Each row was made from one walk, in order. Every step used is in the known rows, and no mark comes twice. Write each row's walk.
Known rows
fisif giva: [ 0.818 -1.269  0.334 -1.895  0.425  0.573 -0.001  0.794  0.332  1.788
 -2.551 -1.418  0.755  3.000  0.269  0.601 -0.320 -0.794 -0.659 -1.952
 -2.114  0.749]
repeveb begef giva: [-1.069  1.106 -1.289 -3.470 -1.151  1.679  2.448 -1.373 -0.886  0.142
 -0.977 -2.686  0.001  1.766 -0.783 -1.049 -1.680  3.622  0.088 -0.530
 -1.737  0.257]
semuf repeveb: [ 0.448 -1.293  0.715  0.263  0.696 -2.889  1.714  3.503  0.750  0.431
  0.232  1.420 -1.423  1.766 -2.593 -0.909 -2.553 -1.615 -2.164 -0.063
  0.267 -3.193]
tifu repeveb fisif giva: [ 0.205 -1.781  1.322 -1.575  3.971  0.245  1.428 -1.740  2.172 -0.175
  1.460  0.819  3.107 -2.884  2.304 -0.160 -1.187  1.030  0.255 -2.460
  0.032 -3.083]
fisif repeveb begef giva semuf: [-3.361  1.205 -0.284 -1.521 -2.851  1.321  1.118 -1.175 -1.217 -2.731
 -0.527 -4.062 -1.238 -4.989  0.620  0.224  0.103  2.495  0.850 -1.307
 -0.561  2.670]
semuf giva begef repeveb fisif: [ 1.966  1.586 -2.456  2.122  1.568  2.958 -0.237 -1.531 -1.363  2.544
  4.744  0.660  2.081 -0.300  1.756  0.750  2.824 -5.158  3.740 -0.936
  2.084 -1.061]
begef repeveb semuf: [ 1.608 -0.278 -1.424 -1.459  0.181  3.519  2.563  3.459  1.115 -3.464
 -2.153 -1.194  0.428 -0.555 -0.119  0.797 -1.702 -3.985  2.710  2.629
 -0.188 -0.372]
giva fisif repeveb: [-1.851 -1.014  4.086  0.960 -0.821  0.550  1.964 -1.344  1.701  0.173
  0.039  0.404 -0.251  0.343 -0.033  0.998  4.045 -2.510 -4.685 -0.750
  0.798  1.630]
semuf giva fisif repeveb begef: [-1.242  1.592  1.723 -1.769 -1.456  1.640  0.167 -3.839 -1.554  0.689
  0.464  0.621  0.453  1.166  1.521  1.427  5.052 -0.504 -0.756 -1.206
  1.622  2.139]
giva semuf: [-0.226 -0.572 -1.145  2.582  0.590 -3.380 -4.380  1.482 -0.526  0.024
 -1.203 -0.105 -1.335  1.182  0.128 -1.274 -1.348 -0.086 -0.906 -1.788
 -1.041  2.158]
tifu repeveb begef: [-0.570 -0.476 -1.068 -0.949  4.570 -1.741  0.018 -0.931  0.529 -2.069
 -1.668  0.596  0.208  0.600  1.283 -3.140 -2.190  3.005 -0.041 -1.152
 -1.020 -2.604]
tifu giva fisif repeveb: [-1.020 -1.060  2.087 -0.709 -2.890 -0.077  0.868 -1.955  1.399 -1.222
 -0.425  1.549 -1.031 -0.881  0.113  0.373  4.983  1.566 -3.932  2.875
  0.475  1.888]
begef repeveb fisif giva semuf: [-0.457  0.790 -0.788 -1.824 -2.951  0.355 -0.511  0.093 -0.667 -0.875
  0.510 -1.424  1.014 -5.115  2.464  2.740 -1.202 -6.518  3.268 -2.699
  0.969  0.465]
begef giva semuf repeveb fisif: [-1.618  0.344  1.429  0.948 -3.499 -1.122  1.888  0.711  0.415  0.645
  4.633  0.154 -0.547 -6.073 -2.030  0.553 -3.932  1.062  0.107 -0.966
  1.972 -1.542]
tifu repeveb begef giva semuf: [-2.302  1.087 -1.911  0.356  0.194  0.127 -1.214 -1.857  0.075 -1.930
 -1.384 -2.276 -0.261 -5.275  1.167 -1.920 -2.881  6.933  1.989 -1.872
 -0.963  1.478]
semuf giva begef: [ 2.132  0.551 -2.187  3.616  3.187  1.534 -2.965 -0.540 -1.725  4.245
  1.680  0.632  0.667  4.682  0.354 -1.216  2.417  0.571  1.290 -1.246
 -0.629  2.162]
repeveb fisif giva: [ 0.478 -0.788  1.566 -3.204  1.145  0.087  1.657 -1.217  0.475  1.603
  1.496  0.603  2.440  0.742  0.789  0.834 -0.561 -2.245  0.545 -1.842
 -0.329 -1.659]
fisif giva begef: [ 1.053  0.007  0.184  1.843  1.628  1.976  0.949  0.058  0.052  3.574
 -1.508 -0.661  0.822  3.735 -0.045  0.050  0.884 -2.582  1.214 -0.085
 -1.699  1.514]
tifu repeveb semuf: [ 1.018 -1.803 -0.004  1.206  5.322  1.781  0.735  2.084  2.845 -3.393
 -1.998  0.717  1.153 -1.227  0.141 -2.077 -2.635  3.254  2.073  1.965
 -0.645 -1.277]
fisif giva semuf: [-0.018 -0.232 -0.583  0.217 -0.941 -0.875 -3.319  0.954 -0.578  1.097
 -2.305 -1.652 -0.358  0.174  0.488  0.865 -1.213 -0.725  0.650 -2.607
 -1.420  3.103]
giva begef: [ 0.887 -0.245 -0.288  3.832  3.321 -0.399 -0.182  0.197 -0.123  2.706
  0.248  0.540 -0.200  4.602 -0.757 -2.020  0.871 -1.988 -0.528  0.329
 -1.147  0.215]
giva fisif: [-0.315 -0.566  2.262  0.912 -1.072 -0.904 -0.332 -1.683  0.860  2.580
 -0.763  1.556  0.322  4.630 -0.833  0.207  1.434 -1.218 -4.261 -0.817
  0.020  1.754]
semuf repeveb fisif giva begef: [ 0.539  0.473  3.249  1.170  1.326  0.289  4.301  0.348  0.634  2.994
  3.775  1.970  1.165 -0.319 -1.354  0.738 -0.796 -5.461  2.075  0.815
  1.557 -3.293]
tifu giva: [ 1.522 -1.322 -2.171 -1.778 -0.429 -2.315 -2.204  1.051  0.093 -0.461
 -0.826  0.792 -1.147  2.646 -0.439 -2.212  0.504  4.334 -2.205  2.145
 -1.778  0.009]
giva semuf repeveb: [-0.448 -0.298  0.192  2.459 -1.631 -4.497 -2.531  3.825 -0.100 -0.356
  0.198  0.956 -2.447 -0.581 -1.979 -0.894 -3.147 -1.429 -1.174 -0.837
  0.634 -0.731]
repeveb tifu: [ 0.848 -1.803 -0.958  0.213  7.306 -2.906 -3.401  0.301 -1.201  0.914
 -0.259  0.321  0.535  4.870 -0.048  0.430 -0.653  2.346 -3.606 -1.865
 -0.431 -4.477]

Which walk is each row?
[-2.024  1.728 -2.019 -1.014 -2.782 -0.189 -0.880 -1.113 -1.932 -0.385
 -0.598 -3.094 -1.101 -1.630 -0.195 -0.897 -1.987  3.632  1.686 -1.824
 -1.371  2.827] -> repeveb begef giva semuf
[ 1.765  1.657 -0.662 -0.360 -3.328  5.655  0.782 -0.020  0.042 -0.106
 -1.274  0.464  1.368  0.149  0.601  3.047  2.316 -2.881  2.790  1.831
  1.924  3.117] -> begef repeveb semuf giva fisif
[-2.226  1.133  1.197 -0.457 -1.597  2.352  3.296 -4.653  1.502  0.002
 -0.780 -0.675  1.189 -2.024  0.250 -0.645 -0.097  5.821 -1.563 -0.479
 -0.251  1.262] -> tifu repeveb begef giva fisif
[ 0.847  0.173 -2.189  3.405  1.002  1.573  0.894  1.109  0.301  0.631
 -0.549 -0.767 -0.471  1.645 -0.091 -0.453  0.991 -6.245  1.072  0.219
 -0.560  0.014] -> giva begef repeveb
[-1.702 -0.112  1.035 -2.823  2.145 -0.966  2.304 -0.352 -0.475 -2.566
 -1.134 -0.992 -0.482  0.571  0.709 -0.827  1.310 -1.457 -1.024 -0.793
 -0.525 -1.306] -> fisif repeveb begef
[-0.319 -0.771  0.174  3.339  2.865 -5.672 -5.090  2.896 -1.554  0.163
  0.781  1.206 -1.480 -0.786 -1.206  1.052 -3.035  1.129 -2.079 -1.218
  1.658 -4.682] -> giva semuf repeveb tifu
[ 2.433 -1.033 -1.277  1.066  4.424  3.384 -1.768  1.161  1.149 -1.690
 -0.970  0.459  2.115 -0.900  1.490 -1.352 -0.877  6.081  4.037  0.807
  0.024  0.263] -> tifu repeveb semuf giva
[-0.657  0.087  2.060  1.596 -0.946 -4.994 -1.194  1.735 -0.111 -0.091
  4.489  2.431 -0.724 -3.067 -1.321 -0.505 -3.532 -3.318 -0.372 -1.399
  2.267 -3.073] -> giva semuf repeveb fisif
[-0.950  0.082 -1.268  1.557 -3.171  0.633 -2.334  0.279 -0.086  0.712
  0.144 -3.109 -1.016 -1.891 -0.505 -0.386 -2.021  4.112 -0.809 -1.864
 -1.437  3.479] -> begef giva semuf
[-1.143 -0.602  4.827  0.890  0.296  3.647  3.788 -0.194  2.171 -2.168
 -1.060  0.481  0.620 -0.776 -0.357  1.590  2.790 -2.777 -1.262  2.993
  1.337  1.674] -> giva fisif repeveb semuf
[ 2.635 -0.109 -1.398 -0.633  1.906  3.309 -1.913  1.667 -0.736  0.281
 -0.627 -0.032  1.356  2.379 -0.034 -0.086 -0.204  2.710  3.295  1.290
 -0.174  1.677] -> repeveb semuf giva
[-1.799 -1.414  3.199  1.231  4.453 -1.140 -1.075 -2.338  0.399  0.198
  0.481  0.948  0.917  1.217  0.867  2.941  4.163 -0.503 -5.636 -0.576
  1.710 -2.549] -> giva fisif repeveb tifu
[ 0.476  0.824 -0.697  2.259  1.937  1.021  2.254 -0.769  0.222  0.961
  3.423  0.504  1.262 -0.416  0.898  0.303  0.911 -7.849  2.031 -0.191
  1.157 -2.712] -> giva begef repeveb fisif
[-1.040  1.758  0.861 -2.366 -3.132 -2.797  0.011  1.756 -1.835 -0.614
 -2.105  0.029 -1.634 -1.989 -0.824  0.630 -3.830 -2.858  2.335 -1.246
  0.154 -0.120] -> fisif giva semuf repeveb begef
[-1.697  0.734  1.659 -3.543 -3.133 -1.010  1.543 -3.549 -0.438 -2.275
 -0.922  1.409 -1.002 -0.714  0.807 -0.011  4.634  1.263 -2.058  3.434
  0.396  1.091] -> tifu giva fisif repeveb begef
[ 0.689 -0.430 -2.814  0.156 -2.200 -4.241 -5.276  0.978 -0.921 -1.108
 -0.901  0.531 -2.271 -0.674  0.130 -1.855 -0.400  4.644 -0.603  1.179
 -1.492  2.577] -> tifu giva semuf
[ 0.705 -0.456  0.232 -0.350 -3.524 -1.884 -1.399 -1.804  0.611  1.211
 -0.639  2.124 -0.778  2.462 -0.568 -0.606  2.403  3.170 -3.781  3.045
 -0.432  1.861] -> tifu giva fisif
[ 1.048  0.780 -1.622  1.536 -0.358  4.179  2.013  0.626  0.170  1.430
 -1.788 -2.048  0.645  0.170  0.898  1.773  1.290 -7.339  2.895 -0.322
 -1.034  1.052] -> fisif giva begef repeveb
[-2.039  1.912  1.591 -2.383 -4.038  2.227  3.212 -4.100 -0.316  1.725
 -0.846 -1.173  0.534  1.949 -1.221  0.661  0.548  2.739 -1.821  0.093
 -0.399  2.419] -> repeveb begef giva fisif
[ 1.798  1.289 -0.671  1.148  0.019  7.037  4.227  2.080  0.972 -0.788
 -2.824 -2.080  1.256 -0.739  0.695  2.234  0.200 -6.841  6.535  3.395
 -0.460  1.812] -> fisif giva begef repeveb semuf
[ 0.333 -0.391 -0.893 -2.463  0.385 -0.294  1.729  0.344  0.642 -1.172
  2.544  0.349  1.062 -0.772  1.063  0.305 -0.998 -6.277 -0.202 -1.108
  1.048 -3.396] -> begef repeveb fisif
[-1.156  1.407 -0.010 -0.308 -1.838 -5.177 -1.261  2.133 -1.849 -1.133
 -0.204  1.078 -2.722 -0.278 -1.584 -1.225 -4.115 -1.686  0.966 -0.543
  0.699 -1.370] -> giva semuf repeveb begef
[-1.306  1.141  0.255 -2.859 -2.483  0.147  4.784  1.024 -0.455 -0.264
  0.185 -1.306 -1.227 -0.503 -3.197 -0.469 -3.261  2.429  0.045  0.995
 -0.087 -2.083] -> semuf repeveb begef giva
[-1.227  0.239  1.540  0.350 -4.126  2.881  2.161 -2.425  1.521  2.877
  0.473 -0.974  0.604  1.505 -1.553  1.222  1.254  2.775 -3.680 -0.586
 -0.446  2.973] -> begef giva fisif
[-2.658  0.266  0.511 -3.338 -0.925  3.055  4.995 -1.453  0.016 -2.193
 -0.312 -4.020 -0.291 -2.175  0.136  0.129  1.015  2.469 -0.048 -0.086
 -0.824  0.203] -> fisif repeveb begef giva
[ 2.796  0.534 -3.511 -1.493 -0.665  5.025 -0.511  2.641 -0.494 -1.664
 -1.297 -1.332  1.027 -0.097  0.956  1.440  0.198 -1.455  4.317  1.610
  0.404  1.180] -> begef repeveb semuf giva
[ 1.261 -0.664  0.529 -0.427  1.717  4.494  0.606  1.868  0.098 -2.007
 -0.480 -0.849  1.308 -1.028  0.868  1.047  2.238  1.719  2.633  1.379
  0.679  1.802] -> fisif repeveb semuf giva
[-0.806 -0.942  1.353  0.497  2.578 -1.110 -2.134 -1.649  1.152 -0.807
  0.874  0.424  2.151 -5.823  2.677 -0.013 -2.138  0.714  1.696 -3.518
  0.281 -0.400] -> tifu repeveb fisif giva semuf
[ 0.583 -0.715 -0.394  0.114  1.258 -3.082 -4.473 -2.693 -0.544  1.163
 -0.251  2.457  0.169  3.343 -0.142  1.075  3.098  5.263 -4.475  2.216
  0.566 -2.066] -> repeveb tifu giva fisif
[ 0.578 -0.409 -1.464  1.233 -4.044 -5.366 -3.750  3.114 -0.571 -1.358
  0.264  1.647 -3.331 -2.878 -1.826 -2.000 -2.305  3.278 -0.367  2.747
  0.118  0.176] -> tifu giva semuf repeveb
[ 1.804  0.656 -3.949  1.522 -1.023  0.886  0.282  0.822 -0.146 -0.692
 -0.400  0.123 -1.234 -0.075  0.388 -1.407  2.266 -1.418  1.827  3.926
 -1.153  0.494] -> tifu giva begef repeveb
[-0.354  0.622  0.857 -2.334  0.054 -3.196  2.100  2.039 -0.767 -0.623
 -0.164  1.402 -1.491  2.043 -2.441 -1.489 -2.935 -1.897 -0.335  0.257
  0.266 -3.766] -> semuf repeveb begef
[ 0.955  0.360  0.590  0.429 -1.894  0.777 -2.906 -2.482 -0.662  3.939
  0.632  1.227  1.067  4.874  0.006  1.084  3.037  1.130 -2.573 -1.676
  0.802  2.964] -> semuf giva fisif
[-0.953 -2.455  1.279  0.365  7.397 -1.690 -1.402  0.353 -0.107 -1.441
  0.085 -0.547  0.425  1.033  0.905  1.456  1.806  1.199 -4.033 -1.133
  0.312 -4.459] -> fisif repeveb tifu
[ 1.848 -0.159 -2.226  2.499  1.061 -0.739 -1.350 -0.034 -0.305  1.425
  0.084  1.341 -0.983  3.055 -0.280 -2.629  2.139  2.594  0.379  3.502
 -1.682  1.284] -> tifu giva begef
[ 0.340  0.051 -0.154  0.117 -3.629 -5.887 -1.868  1.534 -0.359 -1.444
  4.148  3.719 -1.768 -4.653 -1.007 -1.315 -2.600  2.033  0.746  2.377
  2.078 -2.816] -> tifu giva semuf repeveb fisif
